Each row comes from the steps of one walk. Every step used is in the known rows, and no mark comes twice. Write the walk behind each row, first mark first.
(in the rows, 128 means zero)
Known rows:
N S: [124 155 122 132 135 145 113 123 142 143 131 125 129 149 158 130 104 110
 139 140 133 142 143 111 139 150 143 127 157 130  96 116 138 113 142 112
 100 114 152 118 140 157]
U Y S N M D C: [120 150 161 145 122 117 161 103 135 147 135  91 110 132 138 136 119  80
 165 142 156 146 109 135 100 176 112  97 151 122  69 142  84  97 128 133
 149 138 145 110 178 116]
Z M L: [162 142 148 153 121 107 181 100 100  79 110 137 106 134  89 125 161 122
 122 118 200 171  87 114 140 140 114 201 142 118 145 109  87 117 126 126
 149 133 151 148 117 132]
P S N M L U Y: [129 164 127 142 152 119 162 118 105 181 116  83  81 139 162 111 148  36
 141 185 152 191  78 134  97 156 126 130 120 131  75 161 130 115 114 145
 182  97 145 158 155 137]
P S N M: [129 119 129 149 143 139 129 105 108 176 130  61 106 147 146  98 118  72
 136 174 109 161 113 139 103 117 120 119 118 118  95 146 171 110 109 141
 170 106 148 127 115 138]
L U Y S N M J V: [ 87 164 121  97 149  95 157 169 148 194 133 146  97  96 170 155 126  70
 154 161 165 195 114  98  86 194 128 114 151 154  66 157  60 126 128 130
 136 109 127 132 189 152]
P S N: [137 137 125 148 150 143 120 104 116 178 139  64 117 134 159 125 114  90
 141 167  95 147 106 143 107 134 123 130 130 125  84 147 189 116 117 132
 154 120 147 123 123 135]
J M Z: [125 112 119  91 153  95 120 100 153  89  95 123 127 136 104 149 161  77
 127 162 160 117 123 161 121 138 106 153 155 138 121 144 121 115 132 166
 132 112 143 100  94 149]
D C Z: [150 154 176 150 152 133 163 122 106  53 144  85 151 134  60 149 142 147
 157 110 191 142 139 131  76 162 162 122 105 170 130 133 111  70 142 146
 147 136 109 114 150  91]
V J M Z: [108  71 111  85 148  98 108 127 175  99 112 150 116 130  95 157 148  91
 129 155 147 105 109 149 108 106 109 135 168 107 117 129 112 161 127 179
 124 102 129 103 106 161]
C Z M L U N S Y: [153 194 160 161 123 114 200 113  84 114 130 125 104 142  80 138 168  78
 162 130 223 195  83  98 101 207 158 183 147 170  76 127  84  80 129 112
 144 101 139 140 172 119]
S N M: [126  97 127 130 135 148 153 126 122 173 140 106 110 140 140  96  97  80
 144 162 136 153 154 104 100 101 100 110 113 129 128 156 140 112  90 144
 152 114 126 133 109 148]
D C Z M L U: [155 182 187 157 155 111 203 115  87  31 127 104 132 136  52 153 180 127
 151 109 249 192 103 114  76 190 168 164 112 176 128 133  65  61 142 143
 167 130 118 140 155  90]
M J V: [133 108 119  80 170 122 131 150 164 140 160 136 123  90 108 163 114 148
 127 135 126 141 134 114  99 127 112 168 140 134 131 117 124 151 132 145
  96 119 128 109 133 186]
J M L U Y S N: [140 176 120  97 165  78 185 146 130 106 106 149 115 110 173 145 174   4
 160 174 192 169  86 112 119 196  97 158 172 163  99 167  74 106 125 154
 154 126 138 143 146 160]
V J M L U Y: [115 128 105  79 154  84 157 162 157  91 109 179 100 113 125 157 176  53
 147 156 182 139  73 116 107 141 109 143 168 123 115 137  66 162 137 172
 144 105 128 150 156 167]
J M L U Y S: [135 180 121  97 157  65 178 144 126  81  92 158 116 112 159 141 192  17
 148 160 197 164  76 123 132 199 111 161 173 159 104 151  56 110 139 151
 151 122 140 143 153 152]
Z C: [140 123 144 145 120 108 114 107 138 115 131 135 112 125  78 138 126 151
 161 105 155 140 134 122 115 158 150 147 152 135 132 132 110 108 141 134
 148 120 137  94 134 118]
N M J: [120  88 151 101 138 116 158 134 139 134 133 120 122 119  99  95 135 115
 119 148 152 160 136 125 108 102 111 147 101 125 133 113  91 137 112 164
 150 117 122 124 120 159]
M J: [133 115 149  95 153 121 147 135 157 142 154 124 144  94 112 139 128 146
 132 139 127 141 126 132 109 128 110 176 119 135 115 111 119 146 125 155
 122 142 115 114 133 161]
V J M D C Z: [125  94 143  90 166 109 147 117 159  45 131 124 133 145  65 155 170  94
 148 118 172 100  98 132  78 120 122 131 157 126 127 116  96 127 132 178
 135 109 134 106 127 145]
U Y: [116 163 117 131 111 125 137 126 141 143 121 128 108 118 125 152 125 128
 150 139 148 121 113 132 119 155 115 118 136 127  97 136 101 134 150 123
 130 136 137 132 175 122]
L M J: [121  98 171  86 155 106 162 131 161 127 149 148 171  82  89 132 171 113
 117 142 146 173 121 122 111 136 145 158 128 132 134 134  88 162  75 160
 129 158 138 130 136 159]
L U: [ 97 162 126 108 146 108 140 156 126 148 116 152 118 124 160 138 157  98
 125 135 154 172 110 112 109 161 157 122 124 155 105 148  92 126 129 126
 137 109 117 155 154 119]
Y S N: [135 128 141 149 128 120 134 132 126 175 148 112 144 116 181 126  90  86
 152 143 105 142 135 121 130 164 115 112 161 131  86 148 138 110 104 119
 128 152 125  99 128 132]
U L M J V: [135 138 153 120 166 110 170 122 172 140 157 161 140  94 111 122 161  76
 138 140 135 191 140  86 105 123 154 140 149 128 146 145  85 149  56 141
 130 131  90 144 147 176]
W M Z C: [118 105 131 137 118  89 131 120 155 136 144 132 113 125  71 152 150 123
 127 137 191 128  97 187 139 154 183 145 102 133 140 148 100 134 112 162
 154  95 135 114 120 130]
W V: [111  96 158 133 122 114 142 155 159 125 139 131 132 144 108 118 101 124
 142 113 140 139 113 135 150 127 131 152 104  91 126 134  94 148 131 130
 120 125 113 129 122 140]
U Y S N M: [116 148 131 147 104 118 147 129 134 179 129 114 111 117 156 128  99  82
 166 156 141 144 125 124 118 169 103  96 154 124  72 150  95 115 124 123
 146 141 138 113 167 127]
D C Z M: [150 153 183 164 139 129 174 103  97  32 136  84 147 137  33 152 146 160
 161 102 220 157 130 122  75 164 156 148 116 162 133 119  93  61 146 135
 157 143 127 112 142  87]
V J M: [108  78 106  88 145 106 117 150 163  89 123 157 127 121 108 144 141  91
 144 145 138 106 114 122 112  99 103 126 169 110 133 121 109 161 130 165
 132 114 132 115 113 166]
S Y: [122 140 130 153 110 135 131 112 118 135 131 124  96 138 143 117 124 106
 142 171 118 118  84 134 125 157 145 131 140  97  81 137 151 116 142 134
 132 133 161 123 165 124]
Y S N M Z C: [135 101 158 156 121 100 127 103 135 173 130 108 115 134 131 115 101  81
 153 148 140 161 143 135 117 168 128 117 162 126  88 154 113  97 100 142
 152 121 133  79 115 126]
V J: [110  86 117 114 127 123 115 151 153 131 139 156 118 123 115 141 121 134
 130 127 120 112 114 123 114  97 126 114 148  98 122 117 120 171 124 151
 123 115 116 125 131 145]

Write each row's walk:
[142 199 136 127 148  93 194 151 117 158 120 152  95 111 184 142 161  45
 143 155 182 188  75 111 121 205 127 147 146 153  79 164  74 122 120 136
 149 123 120 166 181 136] | M L U Y S N
[136 115 152 137 129  99 100  76 156 133 112 124  98 140  67 159 142 147
 131 126 161 137 128 164 112 163 153 155 149 128 107 143 122 114 135 152
 135 101 133  81 118 113] | M Z C
[154 143 163 137 130 126 179 109 121  84 142 108 148 123  35 146 146 172
 149 105 200 149 125 112  84 162 125 196 117 164 122 105  91 104 128 132
 140 145 127 105 127 124] | C Z M J
[ 89 166 133 105 142 110 135 159 122 207 136 143 120 117 168 146 140  49
 149 141 145 208 124 104 117 162 155 111 157 173  71 140  92 118 122 106
 119  77 107 150 173 139] | L U N S
[136 187 143 125 147 100 182 145  99 170 129 153  84 123 173 129 171  17
 140 163 170 209  67 111 132 187 153 156 154 149  71 146  94 117 121 129
 131  84 124 172 185 148] | M L U N S Y
[148 146 187 129 160 132 169  77 126  63 139  78 132 164  68 144 173 131
 133  88 175 126 103 144  81 158 152 131 115 148 118 117 109  83 132 145
 133 120 133 115 147  97] | M D C Z
[141 159 117  85 172  80 176 144 123  69  96 159 118 122 146 132 199  25
 133 157 195 165  89 117 126 163 113 172 152 161 137 149  79 113 128 160
 150 110 136 157 125 159] | J M L U
[109 109 122 125 123 101 141 132 148 145 142 129 124 127 104 145 151 108
 105 153 172 120  93 190 147 133 168 134  86 128 136 145 111 146 103 158
 141 100 129 135 116 137] | W M Z
[128 138 140 117 144  94 186 145 100 119  97 151  86 142 134  87 182  52
 105 146 195 197  99 112 124 135 139 137 105 135 140 141  63 122 109 152
 167  86 120 176 134 137] | N M L U
[ 85 174 130 124 126  97 156 154 129 188 115 140 102 116 181 133 134  60
 153 157 167 188 108 109 102 193 136  95 143 151  62 163  61 116 126 124
 156 118 124 143 187 118] | L U Y S N M
[132 126 180 144 132 119 162  59 119  61 121  94 119 158  65 140 164 146
 129  94 192 155  91 133 106 137 131 169 143 114 129  94  88  94 139 125
 143 132 168 121 128 104] | Z M D C
[132 106 121 124 167 134 131 118 129 182 148  69 101 126 136 118 111  84
 137 178 109 167 117 132  89 117 113 139 127 121 100 142 169 122 112 148
 151  98 150 118 118 170] | P S N M J V
[117 167 125 129 132  91 195 171 112 169 158 153 100 115 161 127 172  14
 135 175 195 187  47 140 156 177 185 147 109 146 101 150  85 132 104 141
 149  80 134 183 179 163] | W M L U N S Y
[154 138 143 127 140 126 167 118 128  84 147 118 133 118  32 162 138 175
 148 103 197 149 132 102  78 161 126 192 131 163 132 109  95 107 134 127
 124 130 136 101 128 138] | C Z M J V
[ 91 167 144 130 125  81 141 128 144 189 108 139  86 123 145 150 139  71
 159 155 187 194 108 125  93 216 152 111 157 154  52 173  56 106 130 139
 159 102 129 115 181 111] | L U Y S N M Z C
[124  98 175 119 136  91 126  84 159 121 115 147 134 117  53 147 181 114
 116 128 175 171 123 148 116 164 179 142 151 127 128 161  90 138  82 159
 139 124 151 103 126 120] | L M Z C
[ 99  57 171  99 152  96 148 145 186  64 139 131 131 154  76 136 130  91
 155 113 163 122  88 141 120 110 123 151 135  74 128 123  70 154 139 169
 125 113 122 116 121 159] | W V J M D C
[145 177 137 117 159  95 184 150 108 120 111 161 100 123 160 128 185  69
 113 137 184 185  79 115 128 171 144 161 124 150 123 147  83 129 122 144
 144 107 114 179 152 135] | M L U
[ 96  56 142 102 133  97 132 173 185  95 135 154 135 141  92 130 111  93
 155 126 146 119 102 130 136 104 115 149 136  76 132 130  78 173 134 158
 121 115 115 119 112 171] | W V J M
[ 98 145 177 107 151  97 183 137 101 150 131 111 111 134  95 129 184  49
 143 116 193 213 110 119  73 155 163 103 113 184  96 142  55  91 108 136
 160  67  94 152 170 101] | L U N M D C Z
[142 166 144 110 153  87 189 155  98 160 126 156 100 108 148 132 183  39
 128 136 173 205  82 117 126 160 137 156 134 164 111 149  77 130 108 135
 143  88  94 179 161 136] | M L U N
[110  83 152 118 115 103 136 115 115 195 127 108 101 126  84 114 141  61
 128 143 140 178 136 155 118  97 119 110 127 137 108 133 101 127  92 140
 144  67  97 125 122 127] | U N M Z
[136  92 110  90 155  94 147 152 150  73 117 165 115 121 111 140 163  67
 134 148 159 119  91 121 121 109 101 153 166 109 141 125  99 161 124 176
 137 108 128 134 117 174] | V J M L
[ 85 169 134 121 129  92 147 138 139 197 107 134  93 123 171 146 141  60
 143 167 174 187 106 128  99 199 142 101 145 146  49 172  65 115 123 136
 150 107 123 133 180 116] | L U Y S N M Z
[119 148 142 139 112 117 153 106 143 177 128 105 105 133 153 126 116  76
 156 143 139 136 108 130 114 171 102 102 155 119  67 141  92 117 121 125
 139 134 148 112 170 127] | U Y S N M D
[137 140 173 156 139  95 152  74 167 136 127 153 124 126  84 118 179  77
 142 135 157 189 136 118 113 146 182 130 155 125 128 161  82 124  57 147
 155 119  94 128 140 128] | U L M Z C
[115 140 138 138 112 133 124 121 118 205 155 113 108 127 147 129 106  53
 168 163 108 165 117 121 133 146 138 119 174 133  57 124 144 111 126 105
 107  91 137 120 174 149] | U N S Y
[135 129 133 121 155 127 190 141 110 167 130 128  92 135 162  96 134  42
 135 169 172 190 124  95 100 129 109 130 109 143 125 169 112 114  86 155
 164 102 117 164 125 154] | S N M L U
[133 125 202 114 161 116 179  84 136  65 135 110 162 137  55 135 208 100
 118  99 185 161 103 130  90 157 178 123 126 142 138 139  81 112  81 153
 139 139 153 131 149 106] | L M D C Z
[ 85 129 152  95 138  93 161 140 113 193 122 134  99 129 135 117 175  36
 127 126 157 206 103 119 104 133 145 106 129 159  96 139  64 124 100 128
 148  63 106 163 157 121] | L U N M D
[142 164 147 139 132  95 189 114  97  91 104 154 101 130 111 132 181 102
 120 123 217 200  76 105 129 166 131 198 141 137 130 122  63 115 128 123
 155 120 144 166 133 125] | Z M L U
[ 86 171 134 116 133 112 135 151 116 210 140 140 103 121 177 139 138  38
 157 162 139 204 100 106 115 179 164 113 162 158  48 145 104 112 129 108
 119  81 124 147 191 137] | L U N S Y
[133 137 149 142 140  99 173 145 107 169 128 130 116 125 187 100 128  36
 139 156 151 189 115 108 124 173 125 117 146 138  91 157  92 106  91 135
 156 122 118 133 133 138] | Y S N M L U
[124 158 144 131 127  80 188 146 104 130  95 150  86 132 149  96 176  42
 119 149 197 197  88 120 129 171 136 127 126 132 107 144  40 118 119 145
 168  99 127 163 162 128] | N M L U Y S
[ 96  90 148  91 150  80 158 188 174 130 140 168 119 136 120 138 131  26
 165 138 173 177  86 114 140 132 128 161 155 102 100 136  54 166 127 150
 117  81 102 145 138 188] | W V J M L U N S
[130 147 128 121 145 126 194 141 117 175 127 128  82 131 158 108 133  42
 147 174 179 187 115  98  95 142 103 124 114 142 110 172  97 117  97 152
 166 104 122 168 149 151] | S N M L U Y
[153 147 194 147 152 125 183 106 111  39 150  82 155 121  25 157 146 169
 162 111 220 165 129 125  67 164 147 172 111 166 129 110  88  72 146 149
 153 150 120 105 145 105] | D C Z M J
[129 110 175 147 138 117 154 106 121 142 141  87 130 143 152 106 114  66
 145 137 137 160 127 129 110 153 123 101 148 125  94 140 111  87  98 139
 148 134 136 101 126 124] | Y S N M D C
[ 87 168 141 107 138  95 166 158 144 195 128 139 111 101 172 139 132  68
 156 164 166 194 107 111  92 194 126 119 138 156  55 156  57 124 125 140
 152 125 118 135 188 136] | L U Y S N M J
[119 127 112  91 155  83 162 164 156 120 120 169 107 106 156 155 154  27
 161 167 170 146  81 109 106 158  99 136 186 125  91 150  75 152 121 170
 144 117 125 134 153 171] | V J M L U Y S N
[ 83 128 141 102 131  94 154 164 106 194 123 143 106 114 138 117 159  44
 135 139 158 215 120 113 106 132 145 102 125 165 103 145  65 124 104 126
 153  70  94 161 156 122] | L U N M
[135 151 191 147 160 114 184  75 152 103 141 129 141 137 105 105 193  59
 136 119 153 184 116 107 106 128 174 116 140 122 137 144  78 114  55 141
 150 132 100 153 155 126] | U L M D C
[139 155 153 136 128  88 192 120  90 121 115 149 101 118 103 135 179  79
 133 121 210 216  78 108 128 156 125 191 148 148 121 122  59 115 117 120
 154 105 127 168 139 128] | Z M L U N
